What can hang from each mark:
Q830: Q675
Q196: Q274 Q525
Q71: Q927
Q525: Q892
Q675: Q274 Q830
Q913: Q830
Q274: Q649 Q675 Q913
Q892: Q274 Q525 Q830
Q927: Q71 Q892

Each row was made from one small tree. The marks that hang from a mark follow it in brackets, in the order of their numbers. Every link used is in the known rows. Write each row's tree.
Known rows:
Q274(Q649 Q675 Q913): [ -2 -12 -18   2  27  -8  15  -9  19  -4 -11   6 -12  24  -7   6   5  -1
   9  -7  -3 -10   6   8   5]
Q927(Q892(Q274(Q649))): [-13  -7   2   1   3  -6   0  -5   0   3  13   3  -6  -1  -1 -11  15  -4
 -10   6   5 -16   2  -1 -18]
Q274(Q675): [-17  -7 -15 -13   7  -8  17   0   5  -4 -10   6 -21   8  -2   1   5   5
  -7  -4  -1 -18   6  -3   5]
Q274(Q913(Q830)): [-11  -7  -2  -4   3  -4  10  -1  -1  17 -11   5   2   7  -3  -1   2  -1
  -4 -10 -11  -5   9  13   1]
Q892(Q274(Q649 Q913) Q525 Q830): [-29  -2  -4  -4   8  -9  -2  -9   6  29   5  -6  12 -39  -8 -16   3   8
  -5   1  11   0   3  -4   3]
Q196(Q274(Q649 Q675(Q830)) Q525): [-23 -17   8   9   5 -11  18  14   5 -11 -37  29 -13 -14  -7  10  29  -7
   0  -9  -4 -21 -21  -1   6]
Q913(Q830(Q675)): [ -8  -2   2 -12  -7   1   9  14   0  24 -19   6  -4  -1   4   5   1 -12
  -9  -1   5 -11   5   6   3]
Q913(Q830(Q675(Q274))): [ -8  -1   3 -13  -9   0  10  18   1  22 -27   3  -8   3   7   5   2  -8
  -4  -1   4 -13   6  -3   5]
Q927(Q71 Q892(Q525)): [-19 -14   6 -10   7   2   2 -30   3  19   3 -19  -8   6  15 -19   1  -1
   1  16  11 -15  -6   4  -6]
Q675(Q274(Q649 Q913) Q830): [-27 -12 -11   6  -6   5  21   1  11  14 -26   6 -11  10   7   2  12  15
   4  -6  -5 -25  -2 -13  19]
Q274(Q649 Q675): [ -7 -13 -21   1  24  -2  16  -3  14   0 -13  11 -22  10  -4   8  13  -6
  -2  -3   7 -18   1   2   5]
Q274(Q913): [-19  -6  -7   2  -1  -5   5  -3   0   0  -4   2  -3  10   1  -3  -2   5
  -5  -5 -11  -7   6  11   4]
Q71(Q927): [-27 -10  -6  11  -4   5   2   2  11  12  -7  10  -7   6  12  -2  -3 -10
  -4  -8 -10 -19  -1   0  -8]
Q892(Q274(Q649 Q913) Q525): [-18  -3  -1  -4   7  -6  -6  -9   4  24  -9  -3   0 -16  -7 -12   1   6
   7  -6   7  -3   8  -1   3]
Q71(Q927(Q892(Q830(Q675(Q274))))): [-25  -7   2   8  -8   1   4   3  17   9   7   0  -1   7  17  -8  -3  -9
  -5   6  -4 -23  -5  -9 -18]
Q196(Q525): [-29 -11   1   6  -4  -1   7   9  -6  -4 -17  17 -19 -21   5   6   9  -7
 -12   0  -4 -14 -10   8   1]
Q913(Q830(Q675(Q274(Q649)))): [ -5  -3   1  -8  -3   2   9  17   4  23 -28   5  -8   4   7   7   4 -12
  -2  -1   8 -13   4  -2   5]
Q71(Q927(Q892(Q525))): [-23 -13  -2   7  -2   6   2  -8  13  19   7   0  -5   6  13 -12  -2 -10
  -1   0  -2 -22  -4  -2 -20]
Q71(Q927(Q892(Q274))): [-23  -8   5   7  -5  -2  -1  -3  12  10   8   7  -1   7   9 -10   1  -8
  -2  -4  -9 -21   1  -5 -22]
Q525(Q892): [ -9  -2 -20   0 -21  -4   5  -1  -7  12   2   1 -24  13  11  -5   4   8
 -21   0   7 -13   8   3  -3]
Q274(Q649): [-14 -13 -16  15  14   7   5   0   3   6  -9  12 -14  -1   2   5  14 -13
  -9   1   8 -13  -4   8   2]
Q71(Q927(Q892(Q830(Q675)))): [-25  -8   0   8  -7   2   3   1  16  10  13   1   1   4  15  -9  -4 -12
  -8   6  -3 -22  -5  -3 -19]
Q675(Q830): [-36 -11 -13  -4 -16   7  20  -2  -3  17 -10  11 -10  -9   5  -1   9  11
 -17  -4  -1 -26  -3  -2  14]
Q71(Q927(Q892(Q274(Q913(Q830))))): [-17  -8   9   4  -2  -3   1  -3  13  18   5   6   5  10   6 -10   0  -9
   1  -8 -12 -18   5  -1 -24]
Q675(Q274 Q830): [-37  -9  -9  -5 -21   4  21   6   0  14 -26   6 -17  -1  11  -1  11  19
  -8  -4  -3 -31  -2 -21  20]
Q274(Q649 Q913): [-10 -12 -13  16  17   1   4  -6   8   3  -7   6  -4  13  -1   4   6  -7
   1  -3  -3  -6   1  15   3]
Q830(Q675(Q274(Q649))): [-13   1  -3   0 -11   1   1  19   9  -4 -24  -2 -16  14  15   6  -5  -5
   3  10  11 -17  -1 -10  11]

Write each row's tree:
[-12   2 -15   3 -14 -14   0  -2   0  16  12  -1  -5  -3   3  -9   6  11
 -19   0   7  -5  11   0  -6]
Q525(Q892(Q274(Q649 Q913) Q830))
[ -8  -2   2  -7  -3  -5   7   5   3  14 -13   1   3  12   1   1  -5  -3
   0  -5  -7  -5   9  12   3]
Q274(Q913(Q830(Q675)))
[-17  -7  16  -9   4 -12  -3 -25   2   5   4 -12   5  14   8 -17   2   4
   5   8  -4 -11   5   3 -11]
Q927(Q71 Q892(Q274(Q913)))
[  2  -8  -5   8  15   2   7   2  12  18 -16   6   3  14  -1   8   3 -14
   5  -3   1  -4   4  16   3]
Q274(Q649 Q913(Q830(Q675)))
[-23  -4  -5   5 -19  -5   7  11  -3   2  -6   9 -20 -18  12   3   3  -1
 -19   7   6 -12  -7   4  -2]
Q196(Q525(Q892(Q830(Q675))))
[-14  -4   3 -17   2 -13   5 -14   5  10  14 -10  -5   1  -3 -20   3  11
   1   3   2 -14   8  -5 -14]
Q927(Q892(Q274(Q675 Q913) Q525))
[-20  -8  14 -15   3  -6  -4 -28   1  20   2 -17  -2  -2   9 -22   1   4
   4  12   9 -13   1  -2  -9]
Q927(Q71 Q892(Q274 Q525))
[-29  -2  -4 -26  -6  -9   9  -7   3  26 -13  -1 -10 -21  -7 -13   2  21
   0  -8   8 -18   9 -16  11]
Q892(Q274(Q675(Q830)) Q525)
[-11 -14 -20  -1  19  -3  26 -12  21   6 -13   9  -9  20  -7   7   7   8
   7  -9  -4 -20   3   3  13]
Q274(Q649 Q675(Q830) Q913)
[-30   2  -2 -24   2 -20   6  -9   7  22   4 -10   7 -33 -10 -19  -4  21
  -4  -3   5  -4  10 -11   5]
Q892(Q274(Q675 Q913) Q525 Q830)
[  5 -13 -13  -3  32  -7  21  -7  18  14 -18   9  -7  21 -11   9   9  -6
   8 -12  -4  -8   9  10   2]
Q274(Q649 Q675 Q913(Q830))
[-15   9 -10  -8 -30 -15  -1   8  -3  14   9  -4  -9  -6  10  -9  -1  12
 -22   6  12  -9  11  -7  -3]
Q525(Q892(Q274 Q830(Q675)))
[-32  -1  -9 -12 -10   1   4   3   4  23   3 -13  -1 -32   9 -11  -9   2
 -15  16  21 -10  -6  -4  10]
Q892(Q525 Q830(Q675))
[-12  -7  19 -12   6 -11   0 -24   2  14   1 -10   7  12   6 -16   3   1
   5   5  -4 -10   6   5 -12]
Q927(Q71 Q892(Q274(Q913(Q830))))
[-19  -8  15 -10   2  -9  -3 -22   0   7   3  -9   0   7   9 -16   5   1
   0  10   2 -14   2   0 -11]
Q927(Q71 Q892(Q274))
[-28  -7   4   7  -5  -3   0  -2  12  12  14   5   5  -5   9 -12   1  -8
  -9   0  -7 -20  -1  -6 -23]
Q71(Q927(Q892(Q274 Q830)))
[-17  -4  -4  -8   7 -13  11  -5  11   7 -12  10  -2   2 -11  -1   8  12
   5 -12  -5 -14  11  -5   7]
Q892(Q274(Q649 Q675(Q830) Q913))
[-18  -7   5   3  -1  -7   2  -5  17   7   7   4   0  16   6 -10  -2  -4
   4  -6 -13 -21   5  -5 -22]
Q71(Q927(Q892(Q274(Q675 Q913))))
[-14   2 -17   2 -15 -11   1   0  -2  18  10   2 -11 -10   5  -8  10   8
 -24   2  12  -8   9  -3  -6]
Q525(Q892(Q274(Q649) Q830))
[ -8  -8  -5   6   8  -1   9   6   7  12 -28   4 -11  13   4   3  11  -1
   5  -6  -4 -11   5  -5   6]
Q675(Q274(Q649 Q913(Q830)))
[-28  -8  13 -15   4  -8  -1 -28   3  24  12 -19   7 -18   9 -25   2   6
  -4  16  13 -11  -2  -5  -9]
Q927(Q71 Q892(Q274 Q525 Q830))
[-30 -13 -14   5  -9   9  21   4   7  15 -28  10 -18   0  10   4  17  11
  -4  -3   3 -30  -5 -18  19]
Q675(Q274(Q649) Q830)
[-22  -8   8  -7   1  -4   4 -18   7   6  12 -16   3   3  18 -13  -1  -5
  -8  23  10 -15  -7   3  -7]
Q927(Q71 Q892(Q830(Q675)))
[-20  -5  -7  -9   5  -9  11  -1   7   9 -14  14  -9  -7  -9   0  13   8
  -2  -9   3 -19   8 -10   7]
Q892(Q274(Q649 Q675(Q830)))
